Known rows, with every way that one mark hangs from another
V{F{T{E{L}} U}}: [ 4.13  0.60 -0.79 -1.50  0.37 -1.75  0.18  1.75 -2.19  1.06 -2.78  2.42
  0.03 -1.67 -0.57  1.30  0.08 -1.34 -1.18 -0.02 -3.32]
V{F{T U}}: [ 5.73 -0.01 -0.39 -1.69 -0.94 -1.02 -0.93  1.53 -0.54  0.63 -4.24  1.86
  3.36 -1.90  0.95  0.78  1.00 -1.55 -1.20 -0.90 -2.87]
U{F{T V}}: [ 3.77 -0.17 -0.78 -3.06 -0.83 -0.87  0.70  0.63 -2.16 -0.62  0.85  1.24
 -2.47 -0.66  0.47  0.81 -1.29  0.42 -0.79 -2.04 -0.37]
S{D{F{T V}}}: [ 2.97 -1.71 -1.50 -2.33 -1.15  0.37 -0.07  0.72 -2.32  0.60 -0.14 -0.18
 -3.88 -1.02  1.08 -0.73 -0.70  0.67 -0.38 -1.24 -0.51]
L{E{T} F{U}}: [ 4.15 -1.24 -2.08 -2.22  0.87 -1.28 -0.16  1.28 -1.33 -0.29 -5.87 -0.40
  1.59 -0.34  1.65 -2.15  0.06 -1.01 -0.71 -0.31 -2.04]
V{F}: [ 2.75 -0.49 -0.71 -0.64 -0.87 -0.66 -0.26  0.91 -0.40  0.09 -3.01  0.79
 -0.39 -1.22 -0.84  1.46  1.52 -0.98 -1.06 -1.18 -2.42]
T{E{L} F{U V}}: [ 2.40 -1.99 -2.00 -0.29  1.91 -3.12  2.08  2.66 -3.25 -0.91 -1.51  2.00
 -4.69 -0.29 -0.69 -1.30  0.18  1.67 -0.46 -2.71 -0.59]
E{L{F{U V}}}: [ 4.94 -2.61 -2.17  0.07  1.73 -2.43  1.48  2.31 -2.35 -1.50 -2.41  0.43
 -1.92 -1.03 -1.79 -1.02 -1.83  0.57 -1.71 -2.22 -2.47]
U{F{T}}: [ 2.72  0.41 -0.18 -2.82 -1.43 -0.25  0.45  0.18 -1.68  0.49 -0.21  1.58
  1.14  0.01  0.76  1.61  0.14 -0.73 -0.66 -0.57 -0.23]
S{D{F}}: [ 1.53 -2.28 -0.91 -0.52 -1.02  1.10  0.48  0.29 -0.89  1.13 -1.93  0.11
 -3.10  0.08  0.69 -1.43  0.04 -0.47 -0.28 -0.03 -0.43]
E{L T{F{V}}}: [ 0.61 -2.76 -3.05 -1.93  0.11 -2.36  1.86  2.11 -4.36 -0.58 -1.40  0.04
 -5.33  0.17  0.33  0.69 -0.11  2.26 -0.74 -3.84  1.48]
U{F}: [ 1.65 -0.86 -0.21 -1.13 -0.61 -0.26  1.20  0.17 -0.77 -0.02 -1.11  1.51
 -2.38  0.69 -0.19  0.40 -0.04 -0.61 -0.61 -0.91  0.01]
L{F{T}}: [ 3.78  0.21 -1.10 -2.82 -0.76 -0.77 -0.97  1.35 -1.88 -0.25 -1.11 -0.35
  5.24 -0.92 -0.46 -0.12  1.67 -0.45 -1.02 -0.24 -2.72]
E{L T}: [-0.11 -1.29 -1.99 -1.47 -0.07 -0.95  1.50  1.34 -3.40  0.30 -0.86 -0.15
 -4.00  0.38  0.13  0.72 -0.82  0.19 -1.35 -0.93  0.81]
F{T U V}: [ 5.91 -0.03 -1.14 -2.11 -0.29 -1.60 -0.40  2.32 -1.76 -1.13 -0.94  1.02
  0.70 -1.53  1.89 -1.09 -0.79  0.49 -1.42 -1.92 -0.85]
E{T}: [ 0.83 -0.58 -1.31 -2.15 -1.00 -0.27  0.26  0.96 -1.87 -0.16 -1.54 -0.17
 -1.82  0.21  1.20 -0.86  0.64  0.00 -0.91 -0.25  0.82]
D{F S}: [ 2.95 -1.07 -1.06 -0.69 -0.21  1.40  0.17  0.35 -2.09 -0.93 -2.37 -1.87
 -3.10  0.41 -0.99  0.64  0.92 -0.93  0.08 -1.58 -1.74]
L{E}: [ 0.56  0.90 -1.59 -1.18  0.25 -0.34  0.15  0.88 -1.32  0.50 -1.41 -0.24
  0.08  0.53  1.62  0.70  1.75 -0.84 -0.75 -0.97 -1.06]
U{F{T{E} V}}: [ 2.63  0.89 -0.46 -3.39 -0.19 -1.30  0.94  0.54 -2.74 -0.83  1.70  1.47
 -3.33 -0.46 -0.56 -0.36 -1.23  0.41 -0.44 -0.82 -0.87]
D{F}: [ 0.92 -1.74 -1.43 -0.17 -0.58  0.10  0.63  0.54 -1.55  0.44 -3.15  0.12
 -0.13  0.73 -1.29 -0.03  0.66 -0.77 -0.15 -1.73 -0.39]
F{T{E} U V}: [ 4.41  1.08 -0.58 -2.30  0.55 -1.66 -0.04  2.09 -2.22 -1.11  0.18  1.54
 -1.62 -1.25  0.82 -2.51 -0.71  0.60 -1.03 -0.45 -1.64]
F{T{E{L}} U V}: [ 4.01  0.42 -1.43 -1.71  1.32 -2.37  0.97  2.42 -3.62 -0.69  0.74  1.61
 -2.60 -1.21  0.05 -1.19 -1.76  0.71 -1.35 -0.82 -1.57]

Rows
[ 1.97 -0.62 -2.39 -2.86  0.23 -0.84 -0.23  0.96 -2.03 -0.06 -3.81 -1.43
  1.07  0.06  0.98 -1.33  0.85 -0.60 -0.62 -0.36 -1.82] | L{E{T} F}
[ 3.66  0.82 -1.50 -3.52  0.12 -1.68 -0.45  1.61 -2.89 -1.58  0.66 -0.35
  1.49 -1.22 -1.56 -1.84  0.19  0.84 -0.71 -0.38 -3.35] | L{F{T{E} V}}
[ 1.22 -0.53 -0.64 -2.28 -1.03  0.78  0.01  0.50 -2.12  1.47 -0.25  0.43
 -1.96 -0.22  0.74 -1.26  0.62 -0.42 -0.07  1.12 -0.93] | S{D{F{T{E}}}}
[ 2.81 -1.27 -1.22 -0.82  0.82 -2.50  1.03  2.38 -1.64 -1.36 -2.27  1.58
 -1.92 -0.30  0.01 -2.43  1.26  1.48 -0.11 -2.11 -0.43] | T{E F{U V}}
[ 4.97  0.44 -0.46 -1.92  0.20  0.76 -0.35  0.79 -2.60 -0.43 -2.74 -0.41
 -0.42 -0.14 -0.20 -0.66  0.57 -1.22  0.25 -0.11 -2.69] | D{F{T{E} U} S}
[ 5.55 -1.76 -2.61 -2.31  1.16 -1.77  0.19  1.73 -1.81 -1.42 -5.05 -0.89
 -1.22 -1.01  1.32 -3.02 -1.23  0.09 -0.92 -1.93 -1.91] | L{E{T} F{U V}}
[ 5.88 -0.48 -0.84 -2.06 -0.27 -1.20 -0.88  1.95 -1.03 -0.41 -3.52  0.48
  6.52 -1.18  0.38 -1.09  0.96 -0.77 -1.18 -0.16 -2.70] | L{F{T U}}
[ 6.68 -0.12 -2.20 -2.66  1.16 -1.85 -0.76  1.94 -1.95 -0.94 -3.29 -0.27
  2.95 -1.38  1.35 -1.50 -0.10 -0.18 -1.06 -1.68 -3.37] | L{E F{T U V}}
[ 5.86 -1.70 -2.20 -1.61  1.11 -2.35  0.67  2.59 -3.23 -0.92 -1.54  0.71
  0.68 -1.48 -0.88 -0.28 -1.57  0.62 -1.75 -2.26 -2.67] | E{L{F{T U V}}}
[ 2.32  1.09 -0.85 -2.67 -0.27  1.28 -0.41  0.36 -3.24 -0.40 -0.60 -1.81
 -1.40  0.19 -0.93  0.57  1.64 -1.01  0.36 -0.25 -2.49] | D{F{T{E}} S}
[ 3.39  1.42 -0.08 -2.14  0.02 -1.03 -0.33  1.75 -1.56  0.24 -1.08  1.89
  2.84 -0.54  1.50 -1.16  0.82 -0.84 -0.89  0.93 -1.56] | F{T{E} U}
[ 3.44 -2.87 -1.86 -1.95 -0.30 -1.90  0.68  2.20 -2.05 -1.05 -3.81  0.75
 -3.22 -0.36  1.87 -1.98  0.32  1.55 -0.50 -3.25  1.25] | E{T{F{U V}}}
[ 3.05 -1.23 -2.15 -2.09 -0.85 -0.38  0.07  1.16 -2.97 -0.16 -1.43 -0.40
 -0.43 -0.66 -0.95  0.08 -0.42  0.31 -0.23 -3.19 -0.61] | D{F{T V}}
[ 3.66 -2.96 -0.76  0.16 -0.62  0.54  0.64  0.80 -0.21  0.88 -3.48  0.73
 -3.10 -0.28  1.37 -2.36 -0.44 -0.68 -0.53 -0.23 -0.57] | S{D{F{U}}}
[ 3.50 -1.15 -1.69 -0.48  2.13 -2.42  1.81  2.26 -2.93 -1.43 -0.99  0.61
 -2.95 -0.60 -2.53 -2.51 -1.63  0.59 -1.19 -0.42 -2.72] | T{E{L{F{U V}}}}
[ 3.93 -1.43 -1.80 -0.97  0.15  0.87  0.37  0.59 -2.57 -2.11 -1.57 -2.27
 -6.36 -0.27 -1.56 -0.69 -0.45  0.40 -0.07 -2.64 -2.10] | D{F{V} S}
[ 2.33 -2.43 -2.96 -2.05  0.80 -1.97  1.28  1.73 -3.99 -1.31 -1.40 -1.13
 -3.95 -0.74 -1.42 -0.95 -2.21  1.39 -1.33 -1.98 -0.94] | E{L{F{V}} T}
[ 4.29 -2.54 -1.61 -0.45 -0.01 -2.24  0.64  2.50 -1.19 -1.17 -3.30  1.43
 -1.09 -0.49  1.03 -1.04  1.33  1.46 -0.53 -3.69  0.16] | T{F{U V}}
[ 4.64  0.98 -0.14 -2.02 -0.34 -1.32 -0.85  1.45 -1.07  0.64 -3.45  2.12
  1.44 -1.79  0.02 -0.29  0.95 -1.46 -0.91  0.48 -3.35] | V{F{T{E} U}}
[ 2.68 -1.64 -2.57 -2.20  0.49 -1.90  0.49  1.78 -2.12 -0.36 -4.61  0.02
 -2.85  0.05  2.94 -1.11  0.82  0.91 -0.33 -3.34  0.57] | L{E{T{F{U V}}}}
[-1.12 -0.87 -1.64 -0.88  1.02 -2.21  1.80  1.94 -3.43  0.45 -0.65  1.45
 -1.79  0.93 -1.09  0.97  2.33  0.83 -0.15 -1.65 -0.21] | T{E{L} F}
[ 4.17 -1.43 -0.91 -1.76 -0.16 -0.08  0.41  1.22 -2.03  0.48 -1.33  0.76
 -3.68 -1.18  1.25 -2.64 -1.47  0.38 -0.32 -0.13 -1.18] | S{D{F{T{E} U V}}}
[ 2.91 -3.40 -2.66 -1.29  0.51 -2.68  1.82  2.36 -3.63 -0.62 -3.26  0.76
 -5.15 -0.28  0.90 -0.23 -0.83  1.84 -0.92 -3.71  1.43] | E{L T{F{U V}}}
[ 1.85 -0.88 -0.43 -0.69  0.34 -1.94  0.81  1.85 -1.33 -0.20 -3.09  1.94
  0.91  0.38  0.56 -1.42  2.65  0.21  0.00 -0.86 -0.51] | T{E F{U}}
[ 2.13  0.31 -1.04 -2.82  0.39 -1.83  1.79  0.91 -3.93 -0.30  2.26  1.75
 -5.80 -0.45 -1.28  1.06 -2.17  0.64 -0.68 -1.37 -0.92] | U{F{T{E{L}} V}}
